Each row was made from one path, in order. Every step used is in the known rows, and no mark comes twice. Write each row's path.
Known rows
fedi-votugiz: [ 18.7  -5.6  -6.3  -4.4  -6.1  -8.3   8.0  19.7  52.3  -7.2   3.2 -18.1
  23.6  -2.4 -23.6   4.5 -44.1  -5.6  14.3 -16.7]
tumez-fedi-votugiz-pofume: [ 43.5  37.7   2.8 -54.2   6.3  25.3   8.2 -47.5  46.2  15.3  28.4 -12.9
  42.8   7.2  -6.7   2.2  17.3 -14.4   3.6   8.1]
pofume-votugiz-sidini: [-40.4 -27.4 -20.5  46.2  22.5  26.1   7.8  33.2 -27.5  -4.1  10.0  29.6
   9.6  -7.9 -18.1  -5.8 -25.6   3.3  40.1  19.6]
sidini-tumez-fedi: [ -2.3 -40.3  -2.9 -57.3   1.7 -37.6 -12.1  21.4 -55.7  24.7  -6.3  -4.4
  37.4 -19.2  -5.3 -16.2 -20.2  -4.6   9.4 -22.6]
gaguke-pofume: [ 70.8   5.1 -13.9 -13.3  18.6 -80.3  14.4  59.1  27.5  10.8  43.4  13.5
 -23.4 -18.0  -1.5  20.4 -28.9  11.3  -7.9  -8.3]
pofume-tumez-fedi-votugiz: [-10.3 -11.2   0.2  -4.9  -3.3  -2.7  -7.3 -24.6   0.5  10.7  -7.6 -39.0
  13.8  13.2   6.0 -25.7   1.1  -7.3   3.1 -15.6]
gaguke-pofume-tumez: [ 39.5   4.7 -14.1  29.0  10.6 -82.0  12.0  62.8 -49.6 -23.4  37.2  -3.3
 -31.1   1.6  14.9   0.8 -34.4  16.1 -21.8  -5.5]
nuzup-pofume-tumez-fedi-votugiz: [ 31.8  10.7  -1.1 -18.9  -0.2  -1.5  -4.8 -40.5 -10.6  11.3 -38.1 -37.6
  -8.1  13.4   8.9 -19.1  22.7  -8.7   0.9  -7.5]
sidini-votugiz-gaguke-pofume-tumez: [  7.7 -17.1  11.3  18.8 -20.1  -9.6  -1.0  64.4 -44.7 -42.3  -7.4  15.3
 -30.1   8.1  11.7   0.1 -55.0   4.2 -23.6  -4.4]
tumez-fedi: [ 14.3 -19.6 -14.0 -59.9  19.9 -52.2  -6.1  26.7  19.9  49.2  11.1  -5.7
  22.7   0.1  -5.0 -10.8 -10.0  -5.8   0.0 -25.4]
nuzup-pofume-votugiz-gaguke: [ -8.6 -10.1 -10.9  -7.0  -9.7  35.9  -6.5  19.1 -13.1  -8.9 -67.7  28.1
 -32.5   8.3  -2.1  20.4 -32.2 -16.6  -8.3  -7.6]
tumez-fedi-votugiz-gaguke-pofume: [ 37.2  16.8  20.1 -18.9  -2.4  17.6  -7.1 -36.0  77.4  22.5  -7.2  -3.6
 -36.2  -1.6   5.7  11.8  21.8   0.3  -6.9 -20.5]
gaguke-pofume-tumez-fedi-votugiz-sidini: [ 13.0  25.1  13.4  47.7  22.3  23.4   3.9 -40.9   2.4   1.8  20.1 -16.1
 -18.3   0.3   2.4 -21.3  46.4  17.5  27.0  14.4]
fedi-votugiz-gaguke-pofume: [ 42.0  22.9  17.2   9.6 -12.5  10.2   3.0   2.3  70.9 -13.1  -1.5   3.4
 -37.3  -5.3  -7.3  27.1 -20.3   4.0  -6.9 -14.0]
fedi-votugiz-sidini: [  1.3  16.0   1.2  42.2   9.0  33.5  12.9   9.8  32.3 -21.3  13.6  -4.5
  21.3   0.9 -39.6  -3.0 -25.0  14.2  44.6   9.6]
gaguke-pofume-votugiz-fedi: [-15.1 -21.1  -2.6  -5.4  23.6  -2.6   1.6  -3.2  50.3  35.5  24.2  17.4
 -13.8 -13.9  17.4  15.9  36.0   7.5 -10.4  27.8]
nuzup-pofume-votugiz-fedi-tumez: [ -7.8  18.0 -15.2  29.8  -8.9  10.2   1.6 -31.5  -5.4 -13.6 -27.6  12.2
  -1.8  -9.8   4.5  22.5  55.7  -5.2 -14.6  42.4]
pofume-gaguke: [-33.2 -32.4 -18.0 -10.9  -3.5 -74.1  -1.6  62.1 -13.5   8.4 -21.8  17.2
 -33.8  -5.5  -0.9   6.3 -26.1   3.3  -9.9 -33.2]

Which path is each row?
[  8.2 -11.3  -2.2 -50.3   2.3  -1.4  -1.6  14.1 -56.8   3.7  10.8   3.3
  42.4  15.9  16.0 -24.9  -6.0 -13.3 -10.5   9.5] -> sidini-votugiz-pofume-tumez-fedi
[-23.6  10.0   7.6  43.4  15.1  37.9  -1.0 -28.7 -13.7  -5.5   4.8 -23.7
  12.9  14.4 -11.5 -28.6  19.2  12.8  35.8   4.0] -> pofume-tumez-fedi-votugiz-sidini
[ 19.7  42.9  -1.1  24.8 -10.9   6.3  20.5   6.9 -39.4 -52.7  29.0 -19.5
  30.2  22.9  -2.9   0.9 -35.8   1.2  -9.3   9.3] -> fedi-votugiz-pofume-tumez
[  6.2   7.2   5.9  -5.9   4.0 -31.7 -10.3   7.0 -27.8  13.6   1.7  -5.1
 -37.5  13.9  24.0  -9.4  11.8   7.5 -26.9 -18.6] -> votugiz-gaguke-pofume-tumez-fedi
[ -9.5  31.4  -6.7  23.3 -12.0 -26.9   8.4   9.5  21.8 -24.7  23.3  -2.5
  30.8  -6.0 -21.5  21.6  21.1  11.1 -19.6  19.9] -> votugiz-fedi-tumez
[ -9.2   6.7  -7.2  44.2  -1.6  -8.5   6.1 -30.0  18.9  -5.4  19.1  19.2
 -12.9 -25.0  13.5  23.5  61.0   2.8 -19.7  41.1] -> gaguke-pofume-votugiz-fedi-tumez
[-11.7  15.4   3.9 -41.4  -6.0   0.9  -4.4 -49.2  22.0  27.5 -12.6   7.2
 -12.3   4.0  14.9   2.5  49.8  -8.8  -8.9 -11.3] -> tumez-fedi-votugiz-pofume-gaguke
[-10.6   7.7  13.8   2.7 -26.3  40.4  -2.7  12.6  57.5 -26.6 -27.7  -7.8
   2.7  14.7 -27.9  13.0 -57.3  -4.3   0.9 -25.9] -> fedi-votugiz-gaguke
[ 50.6  46.5  -5.2 -18.4  -3.0  16.9  20.6  -6.1  38.2 -21.9  34.5  -5.0
  43.7   6.9 -21.8  17.3 -28.8  -6.9   5.2  10.0] -> fedi-votugiz-pofume
[ -1.2 -26.7  16.2 -28.1  -4.4  -2.0 -17.9  15.1 -29.6  11.8 -14.2   6.4
 -22.5   6.7  26.9 -20.6  -0.7  -4.3 -18.8 -11.9] -> sidini-votugiz-gaguke-pofume-tumez-fedi
[ 12.0  23.8  14.0  47.5 -18.8  -0.2   1.5  11.7  -8.0 -42.9  -0.8 -12.4
 -43.9  14.6   7.8   9.3 -28.9  11.3 -19.8 -10.8] -> fedi-votugiz-gaguke-pofume-tumez
[-49.4  -3.9 -11.6  38.7 -11.1   6.1   3.1 -16.0   4.6 -13.5   2.2  12.9
  18.2 -11.3  -2.9  15.9  33.2  -5.0 -13.5  33.8] -> pofume-votugiz-fedi-tumez
[-39.7   5.3  18.4   4.8 -22.7  46.1 -15.9 -24.5  10.9 -10.8 -37.4 -26.7
  -3.7  26.7  -1.2 -13.2 -16.1  -4.3  -8.1 -26.4] -> pofume-tumez-fedi-votugiz-gaguke
[-13.6 -39.8   2.0  -1.9  25.8  17.2  -8.9 -26.5 -69.9  31.5  -0.1  25.4
  -1.0 -36.3  12.1 -18.9  38.1   0.2  35.4  17.0] -> gaguke-pofume-votugiz-sidini-tumez-fedi
[-56.0 -35.3  -9.1 -13.8  13.8  14.4  -2.8  12.0  33.7  26.6   7.1   9.0
  22.8   0.2  -0.7   5.5   1.7  -1.2  -1.5  19.1] -> pofume-votugiz-fedi
[-21.4  -1.6  12.8 -38.5 -22.7  15.5  -9.8 -52.8 -37.4   9.1 -27.4   7.0
   0.5 -13.0  14.3  -2.4  45.1 -10.2   0.7  -6.1] -> sidini-tumez-fedi-votugiz-pofume-gaguke
[-49.9 -49.1  -0.1  -7.9  13.9  33.1 -13.1 -10.6 -85.3  22.1 -18.0  20.2
  27.3 -23.0  -2.1 -25.4  10.6  -4.5  40.9   7.2] -> pofume-votugiz-sidini-tumez-fedi
